Each row was made from one small tree. Brackets hold a mark, then the marks that hang from it, in alphabetical order. Every link used is in the known rows. Write each row's tree.
Known rows:
{E {N V W}}: [-0.23  0.64 -2.72 -0.40 -1.62 -1.23  0.40  2.35  1.37 -3.31 -1.46 -0.06
  0.41  1.46 -3.08  2.30  4.96 -1.99]
{Q {E {N {V D} W}}}: [ 0.98  0.49 -3.83 -0.88 -0.93 -2.24 -0.76  1.40  2.64 -3.88 -0.06 -0.78
  0.93  2.48 -0.72  2.06  4.66 -2.96]
{W {N B V}}: [ 3.47 -2.13 -1.24  1.57 -1.03 -0.17 -0.57  0.86  1.39 -2.04 -1.24 -2.78
  1.30  0.39  1.33  0.69  3.21  0.66]
{S {R V}}: [-1.54  2.02 -2.65 -0.98  0.28 -0.47 -2.73  1.83  0.55 -0.37 -0.26 -2.06
  1.09  0.42 -2.23 -0.23  3.51  0.29]
{B {N E {V D R} W}}: [-0.94  0.47 -3.97  0.03 -1.94 -1.96  0.31  0.71  2.33 -5.34 -0.35 -1.51
  0.01  3.64 -2.84  2.70  4.60 -2.73]
{B {N {V D} W}}: [-0.12  0.00 -3.10 -0.45 -0.22 -2.35  0.67  2.06  1.58 -5.14 -0.02 -1.54
  1.01  2.38 -0.89  3.45  4.16 -2.38]
{B {N E {V D {R S}} W}}: [ 0.12  0.41 -5.25  0.74 -1.27 -1.02  0.50  0.24  2.98 -6.39  0.77 -0.46
 -0.58  3.39 -3.41  1.10  6.36 -2.47]
{W {N B E {V R}}}: [ 2.72 -1.61 -2.11  1.98 -2.78  0.24 -0.97 -0.49  2.19 -2.21 -1.50 -2.67
  0.24  1.70 -0.56 -0.12  3.69  0.33]
{Q {E {N {V D R}}}}: [ 1.20  0.41 -3.80 -0.05 -0.78 -2.37 -1.81  1.47  2.44 -2.43  0.40 -1.87
  0.58  2.89  0.61 -0.30  2.73 -1.44]
{E {N B {V D R}}}: [ 0.68  0.58 -4.60  0.55 -0.76 -1.24 -1.28  2.51  1.79 -4.86 -0.03 -0.15
  0.49  1.84  1.21  0.33  1.86 -0.14]
{B {N W}}: [-1.22  0.00 -2.20 -1.16 -0.96 -0.92  0.18  1.40  0.16 -2.12 -1.22 -0.74
  0.41  0.82 -2.72  2.17  3.96 -1.37]
{Q {E {N B {V D {R S}}}}}: [ 3.71  0.38 -5.50  1.74 -0.51 -0.20 -1.62  1.20  3.27 -4.59  1.29  0.01
  0.59  2.04  1.70 -2.07  4.48 -0.18]
{S R}: [-1.78  1.08 -2.13 -0.91  0.26 -0.94 -2.44  1.26 -0.34  0.36 -1.48 -1.81
  0.51 -0.59 -2.04  0.04  2.16  0.96]
{Q {E {N B {V D R}}}}: [ 2.74  0.51 -4.31  0.91 -1.14 -1.08 -1.80  1.72  2.64 -3.61  0.22 -0.98
  1.16  2.36  2.28 -0.48  2.75 -0.41]
{B {N E V W}}: [-0.09 -0.12 -2.50  0.66 -2.38 -1.01  0.85  0.97  1.87 -4.18 -1.76 -1.36
  0.64  1.97 -3.43  2.82  6.43 -2.86]
{B N}: [-1.10 -0.80 -2.09 -0.55 -0.21 -1.32 -0.92  1.56 -0.01 -1.36 -0.99 -1.48
  0.66  0.01 -0.70  0.48  2.60 -0.62]
{N B}: [ 0.82 -0.69 -2.79  0.15 -0.65 -0.51 -1.71  0.87  0.18 -1.09 -0.68 -0.24
  1.54 -0.97  0.46  0.65  1.42  1.35]
{S {R {V D}}}: [-2.34  1.89 -4.09 -1.68  1.28 -1.67 -3.36  1.56  0.99 -2.12  0.89 -1.94
  1.01  0.89 -0.92  0.30  2.24 -0.34]
{Q {E N}}: [ 0.15 -0.31 -2.82 -0.85 -0.91 -1.22 -2.37  0.86  1.08 -0.09 -1.04 -0.84
  0.48  0.05 -0.54 -0.92  3.07 -1.18]

Write each row's tree:
[ 1.95 -1.79 -3.54  1.22 -1.83 -0.95 -1.51 -0.71  2.64 -4.03 -0.36 -2.62
  0.12  2.22  0.74  0.42  2.44 -0.28]
{W {N B E {V D R}}}
[ 2.23 -1.83 -2.85  1.70 -1.81 -0.11 -0.81 -1.20  2.63 -2.04 -0.22 -2.52
 -0.88  1.94 -2.78 -1.54  5.41 -0.35]
{W {N E {V {R S}}}}
[ 0.00  1.10 -5.44 -0.38 -0.56 -1.18  0.00  1.69  2.43 -5.39  0.98  0.76
 -0.83  2.82 -3.02  0.59  4.93 -1.59]
{E {N {V D {R S}} W}}
[ 0.26 -2.54 -2.98  0.11 -0.79 -2.48 -1.61 -0.97  2.50 -3.42 -0.45 -3.14
  0.06  1.52 -0.18  1.32  2.98 -2.05]
{W {N E {V D}}}
[ 1.51 -0.25 -3.94  1.86 -1.62 -0.69 -0.81 -0.39  2.38 -2.31  0.44 -0.87
  0.05  1.69 -3.21 -0.82  5.01 -0.10]
{N E {V {R S}}}
[ 1.05 -0.90 -4.50  1.15 -0.99 -1.82 -1.69  0.12  2.36 -5.00 -0.01 -0.66
  1.64  0.76  1.05  1.87  2.58 -0.76]
{N B E {V D}}
[-0.12  0.60 -2.62  0.79 -2.93 -0.80  0.91  0.95  1.87 -3.50 -1.45 -1.58
  0.08  3.23 -4.09  2.10  5.91 -2.12]
{B {N E {V R} W}}
[ 1.70 -0.02 -3.22  1.31 -2.84 -0.33  0.04  0.21  2.08 -3.98 -1.40  0.01
  1.55  1.05 -2.28  3.04  5.18 -0.87]
{N B E V W}
[ 1.71  0.77 -3.87  0.26 -1.23 -1.31 -0.09  1.35  1.71 -4.15  0.52 -0.48
  1.36  2.67 -0.43  2.95  2.34  0.40]
{N B {V D R} W}
[ 2.49  0.24 -2.42  1.03 -1.69 -0.43  0.47  1.55  1.27 -3.07 -0.86 -0.35
  2.04  0.93 -1.07  3.11  4.19  0.21]
{N B V W}
[-0.21 -0.13 -3.80 -0.05 -2.60 -0.06 -1.11 -0.61  1.16 -2.75 -1.42  0.84
  0.78 -0.07 -2.70  2.23  3.72 -0.43]
{N B E W}
[ 0.16 -0.08 -2.78  0.33 -2.46 -1.53  0.07 -0.03  1.88 -2.71 -1.14 -0.86
  0.96  1.56 -3.93  3.17  5.20 -1.83]
{N E V W}
[-0.76 -0.90 -3.78  0.65 -0.58 -2.66 -0.80  0.89  2.23 -5.29 -0.38 -1.94
  0.78  1.68 -0.08  1.71  3.87 -2.73]
{B {N E {V D}}}
[ 1.33  0.56 -3.40 -0.48 -2.10  0.40 -1.31  0.99  1.42 -2.09 -1.51  0.79
  0.86  0.33 -0.86  0.62  4.42 -0.88]
{Q {E {N B W}}}
[ 2.90 -1.89 -4.80  1.94 -1.08 -0.02 -1.44 -1.20  3.30 -5.00  0.65 -1.56
 -0.43  1.86  0.23 -1.17  4.18  0.03]
{W {N B E {V D {R S}}}}
[-0.54  0.48 -4.26 -0.45 -2.04 -2.43 -0.53 -0.26  2.34 -3.89  0.24 -1.08
  0.32  3.29 -3.29  3.02  3.39 -1.70]
{N E {V D R} W}
[ 2.59 -2.30 -2.08  1.97 -2.17 -0.07 -0.99 -0.49  2.19 -2.90 -1.84 -2.41
  0.81  0.50  0.12  0.56  4.18 -0.42]
{W {N B E V}}
[ 0.65  0.08 -1.70  0.34 -1.22 -1.14  1.32  2.27  1.11 -3.31 -1.17 -1.62
  1.15  1.89 -2.21  2.90  5.38 -1.76]
{B {N V W}}
